Known rows, with every step that occurs:
suvem/gelasik: [-1.48 -0.97  2.01 -0.28  0.04 -2.56  4.91 -0.84  3.81  2.81  0.60  1.97
 -0.69 -2.07 -2.70 -1.33 -1.99 -1.56 -2.63 -1.34  4.53  0.66  1.43 -3.39]
femig/gelasik: [-2.16 -1.45 -1.68  2.95 -0.94 -0.39  0.98 -1.86 -4.96  2.88 -2.76  0.59
 -0.17 -4.40 -3.05  1.58  1.46  1.40 -3.27  0.18  2.43  4.27  1.20  1.30]
kifemu/pogugo/femig/gelasik: [-4.91 -5.39 -3.94  3.18  1.34  0.87  1.23  0.12 -0.16  3.69 -3.48 -0.13
 -2.88 -7.20 -3.61 -0.39  4.44 -5.02  2.04  2.17  2.33  1.06  0.95  1.73]
gelasik/femig/suvem: [-0.21 -2.17  1.68 -4.48 -5.58 -0.59 -0.48 -5.77 -2.96  1.56 -1.96 -2.67
  7.06 -0.14 -0.09  2.09 -0.86  1.13  0.45  1.16 -4.02  2.47 -0.55  0.06]
femig/gelasik/suvem/pogugo/kifemu: [-2.38 -1.80 -1.44  0.27 -5.13 -4.30  2.46 -3.53  1.97  5.33  0.75  0.87
  0.64 -7.29 -4.18  1.46 -1.53  1.16 -7.60 -1.83  3.25  7.02 -1.02 -2.14]
femig/suvem: [-1.54 -3.47 -2.06 -1.85 -4.05  0.51  0.34 -4.18 -0.60  2.36 -4.07  1.16
  5.04 -0.43  0.37  0.88  1.14  0.66 -3.05  3.72 -0.84 -0.28  0.91  0.79]
gelasik/pogugo/femig: [ 0.79 -5.88  3.30 -4.47 -2.00 -7.12  0.53 -0.73  6.10  0.44  1.42 -0.94
  0.16 -0.26 -3.34  2.96 -4.09 -1.70  3.18 -0.52 -4.46  3.69 -0.98 -1.70]
lafo/pogugo/kifemu: [ 1.13 -3.19  0.17 -2.85 -2.21 -3.64  0.66 -1.15  8.28 -2.73  4.87 -2.11
  0.72 -1.48  3.63 -4.20 -1.32  0.47  0.39 -3.69 -3.95  3.16 -2.32 -0.78]
femig/suvem/pogugo: [-2.92 -3.30 -1.98 -0.63 -2.10 -1.93  1.67 -5.74  5.10  2.66 -0.78  0.48
  5.17 -2.37 -1.06  0.43 -0.71  0.25 -4.74  2.28  0.15  0.56 -0.19  0.68]
femig/gelasik/suvem: [-2.31 -0.14 -0.37 -0.14 -5.28 -0.57  0.74 -1.10 -3.91  6.04 -3.42  1.02
  0.17 -5.48 -3.50  4.19  0.16  0.28 -5.35  0.84  2.82  5.44 -0.30  0.14]
lafo/pogugo/suvem/gelasik/femig: [-3.37 -0.16  5.56 -7.50 -6.07 -0.87  2.45 -3.99  8.38  3.33  4.15 -2.13
  0.79 -2.96  1.26  2.12 -3.16 -5.61 -1.32 -2.56 -5.35  2.49 -2.53  0.66]
suvem/pogugo/kifemu: [ 0.14 -2.71 -1.99  0.48  0.37 -5.74  3.11 -3.68  8.85 -0.62  6.32 -0.44
  0.82 -2.87 -1.04 -4.24 -2.59  1.63 -3.44 -3.98  1.21  2.42 -1.03 -3.59]
suvem/gelasik/femig: [-0.67 -0.41  4.72 -2.71 -1.88 -3.32  4.33 -3.01  1.59  2.44  1.81 -0.63
  1.68 -2.11 -2.74 -0.12 -2.92 -1.51 -0.42 -2.74  1.73  2.95  0.70 -3.84]
kifemu/pogugo/suvem/gelasik: [-5.56 -0.99 -1.07 -2.10 -2.60  4.11  4.05 -2.14  4.76  8.48 -0.34  2.77
 -3.65 -3.20 -1.62 -1.62  2.08 -7.67 -1.50  0.71  2.48 -3.28  0.67 -1.43]
suvem/pogugo: [-1.65  0.19  0.21  1.16  2.78 -3.29  1.60 -1.88  7.01  0.13  3.90 -1.04
  0.43 -2.43 -1.66 -0.35 -2.31 -0.37 -2.27 -1.82  1.03  1.24 -1.35 -0.32]
lafo/femig: [-1.24 -1.54  3.22 -0.20 -1.35  2.80 -3.48  0.27 -2.00 -0.16  0.28 -3.24
  0.64 -0.58  3.35  1.82  1.65 -2.92  4.40 -4.12 -0.94 -1.57 -1.23  0.45]
lafo/gelasik/suvem: [ 1.04  0.87  3.75 -5.20 -5.01 -1.51 -1.04 -1.12  1.59  6.32  1.17  1.05
 -2.93  0.02  1.31  5.17 -4.80 -3.55 -3.08 -2.23 -2.96  1.12 -3.13  3.13]
suvem/pogugo/gelasik/femig: [-3.55 -1.73  0.86  0.34 -1.51 -3.66  1.84 -3.99  4.68  2.16  2.49 -3.70
  0.89 -1.52 -3.01  1.77 -2.21  0.16 -0.58 -2.81 -2.84  2.84 -3.78  1.98]
kifemu/pogugo: [-2.68 -0.83 -2.41  1.83  2.43  2.89  0.88  0.91  0.89  2.96 -1.47  0.66
 -3.06 -0.99 -0.18 -3.65  2.94 -3.43  2.85  1.16  2.19 -2.72  0.11 -0.12]
gelasik/femig/suvem/pogugo/kifemu: [-0.13 -4.07  0.33 -4.05 -5.28 -4.25  1.52 -8.14  2.80  1.08  2.13 -2.92
  7.56 -1.88 -0.84 -0.82 -2.32  1.97 -1.66 -1.44 -3.15  4.03 -0.92 -2.30]
femig/suvem/gelasik: [-2.52 -4.33 -0.80 -1.97 -4.39 -1.29  4.30 -4.56  2.60  4.97 -3.53  2.77
  4.50 -2.07 -1.73 -0.11 -0.34 -0.67 -5.07  2.76  2.93  0.35  1.88 -1.90]
gelasik/pogugo: [ 1.65 -2.14  3.98 -4.04 -1.56 -5.28  0.71 -0.97  3.97  1.52  1.89  0.21
 -0.16  3.05 -1.82  0.69 -4.41  0.79  2.07 -1.69 -2.77  2.39 -0.99 -2.51]
femig/suvem/pogugo/kifemu: [-1.61 -5.85 -3.93 -1.27 -3.98 -3.78  2.87 -6.72  6.87  2.18  1.15  0.98
  5.80 -2.76 -0.43 -2.60 -0.73  1.90 -5.72  0.61  0.27  1.53 -0.30 -2.11]

Rows:
[-3.31 -1.39  3.13 -0.38 -5.70  2.59 -2.92 -0.59 -5.12  4.56 -2.38 -2.46
  0.89 -4.74  0.61  5.19  1.91 -2.95 -0.15 -3.76  1.37  2.62 -1.37  0.77] => lafo/femig/gelasik/suvem
[-1.42 -1.98  1.81 -3.76 -3.70 -2.69  0.55 -6.88  1.32  1.80  0.63 -3.18
  7.31 -1.77 -1.32  1.74 -2.23  0.70 -1.14 -0.10 -3.42  3.30 -1.29 -0.01] => gelasik/femig/suvem/pogugo
[ 1.55 -5.10  3.26 -3.90 -3.24 -8.61  6.33 -2.81  8.82  3.41  4.04  2.52
 -0.28  0.05 -3.31 -3.83 -5.17  0.70 -1.78 -4.35  2.25  3.82  0.87 -8.14] => suvem/gelasik/pogugo/kifemu
[-2.78 -3.62 -0.49  0.77  2.26 -5.08  1.42 -1.64  8.93 -0.95  3.83 -1.92
  0.48 -5.82 -3.39  1.64 -1.94 -3.16 -1.33 -0.84 -0.62  2.26 -1.20  0.66] => suvem/pogugo/femig
[-0.22 -2.55  5.13 -3.55 -1.34 -6.75  5.65 -1.54  6.87  4.08  2.10  2.01
 -0.90  0.47 -3.90 -0.68 -5.33 -1.28 -0.96 -2.43  2.24  2.74  0.74 -5.41] => suvem/gelasik/pogugo
[-2.53 -1.09  1.39 -2.94 -3.49 -4.22  0.78 -0.44  8.41  3.19  2.45 -1.14
  0.56 -5.78 -3.34  4.43 -3.79 -4.11 -3.78 -0.03 -0.06  3.45 -2.93 -0.85] => gelasik/suvem/pogugo/femig
[-3.30 -3.75  1.79 -3.94 -6.21 -1.41  0.11 -3.46  3.62  1.51 -1.25 -4.32
  3.25 -0.34  1.83  1.87 -0.60 -0.79  1.60 -0.37 -7.99  3.50 -4.55  5.08] => lafo/pogugo/gelasik/femig/suvem
[-3.49  0.03 -0.01  0.55 -3.53 -2.84  1.68 -2.28  0.64  6.19 -0.67  0.49
  0.32 -6.73 -4.68  3.99 -1.56  0.09 -7.21 -0.54  3.50  6.12 -0.94 -0.10] => femig/gelasik/suvem/pogugo
[-4.27 -2.50 -1.76  1.04 -1.92  2.71  1.11 -1.02 -1.46  4.84 -2.99 -1.87
 -2.66 -0.27 -1.28 -1.35  3.05 -2.83  4.82  0.17 -1.72 -1.04 -2.52  2.23] => kifemu/pogugo/gelasik/femig
[-3.42 -4.78 -3.07  1.37  2.24  1.05  0.63  1.48  2.94  1.70 -1.81 -0.44
 -2.73 -4.51 -1.80 -1.36  3.25 -5.82  4.12  1.95  0.69 -1.44  0.10  1.10] => kifemu/pogugo/femig
[-3.55 -0.21  1.40 -4.84 -6.45  1.52  4.03 -4.12  4.80  6.74  1.16  2.61
 -0.93 -2.67 -1.87  2.19 -1.29 -5.25 -5.27 -0.32  0.25 -1.05  0.75 -1.85] => pogugo/suvem/gelasik
[-2.97 -4.68 -0.97 -0.46 -4.76 -2.70  0.21 -0.82 -0.52  3.17 -2.82 -0.39
  0.39 -8.73 -4.95  5.86  0.41 -2.98 -2.99  1.68  0.12  5.92 -0.32  1.40] => pogugo/femig/gelasik/suvem
[-5.10 -4.55 -3.03  1.39 -1.17  0.58  1.01  0.71  0.44  5.56 -4.02  0.08
 -2.65 -7.88 -4.14  1.29  3.35 -5.74  0.53  2.52  2.36  2.07 -0.14  1.11] => kifemu/pogugo/femig/gelasik/suvem
[-3.24 -1.19 -0.76 -1.47 -8.14  0.37  0.61  0.38  0.41  5.95 -3.48  0.30
 -1.66 -0.07 -1.65  3.96 -0.22 -0.55 -2.39  0.85 -1.97  1.15 -3.95  2.23] => pogugo/gelasik/suvem
[-5.04 -0.65  0.76 -3.55 -3.93  3.52  3.68 -3.53  3.19  8.18  0.38  0.91
 -2.06 -3.31 -1.88 -1.10  1.21 -7.40 -0.03 -0.29  0.92 -2.06  0.23 -1.72] => kifemu/pogugo/suvem/gelasik/femig
[-4.08 -4.59 -1.34  2.72  1.90 -5.30  1.92 -2.91  5.83  1.04  2.01 -1.64
  0.51 -8.78 -5.41  2.73 -1.01 -2.00 -3.28 -0.77  1.02  5.08 -0.38  1.34] => suvem/pogugo/femig/gelasik
[-2.69 -2.15  3.09 -3.15 -3.94 -1.74 -0.44 -1.58  3.69  0.24  0.97 -5.04
  0.65 -0.10  1.71  1.54 -1.37 -1.11  2.97 -2.31 -7.82  3.64 -5.24  4.83] => lafo/pogugo/gelasik/femig
[-5.07 -4.34 -2.80 -0.27 -4.03  3.07  1.21 -3.05 -1.52  6.28 -5.18 -1.26
  0.00 -0.46 -1.25 -0.87  3.82 -2.49  2.89  2.02 -1.90 -1.16 -2.02  2.63] => kifemu/pogugo/gelasik/femig/suvem
[-2.76 -3.27  1.68 -0.03 -5.86 -0.73 -1.18 -2.63 -0.21  4.08  1.27 -2.37
  1.30 -6.33  0.10  2.71  0.50 -1.67 -1.64 -5.97  1.85  4.27 -1.89 -1.49] => lafo/femig/gelasik/suvem/pogugo/kifemu
[-2.74  0.30  2.56 -5.67 -4.87  1.21 -0.55 -2.36  7.33  1.76  2.91 -1.55
  0.01 -1.61  3.27  2.08 -1.30 -4.91 -0.92 -0.82 -6.46  0.46 -2.97  3.35] => lafo/pogugo/suvem
[-2.45 -6.06  4.74 -3.82 -5.90 -0.84  0.50 -3.79  2.03  4.61 -1.55 -0.91
  4.12 -0.83  1.16  2.08 -0.51 -2.79  1.37 -2.99  0.03  0.12 -0.10 -2.31] => lafo/femig/suvem/gelasik/pogugo
[-0.24 -7.39  0.31 -5.00 -7.11 -6.12  5.60 -6.40  6.53  5.28 -0.77  3.28
  4.76 -0.39 -2.16 -2.24 -3.13  1.18 -4.27  0.16  1.16  2.73  1.15 -5.76] => femig/suvem/gelasik/pogugo/kifemu
[-2.30 -7.51 -2.53 -1.93 -4.06 -1.69 -0.05 -2.61  2.29  0.61 -3.39 -0.52
  4.27 -4.75 -1.58  3.41  1.27 -2.55 -0.96  4.13 -2.71  1.14  0.50  1.72] => pogugo/femig/suvem
[-0.77 -3.03  1.57 -0.32 -2.37 -4.53  1.43 -2.71 -1.67  4.11 -1.56  0.78
 -0.20 -1.95 -4.48  2.23 -1.94  2.10 -1.70 -1.17  0.07  6.27  0.39 -0.93] => femig/gelasik/pogugo
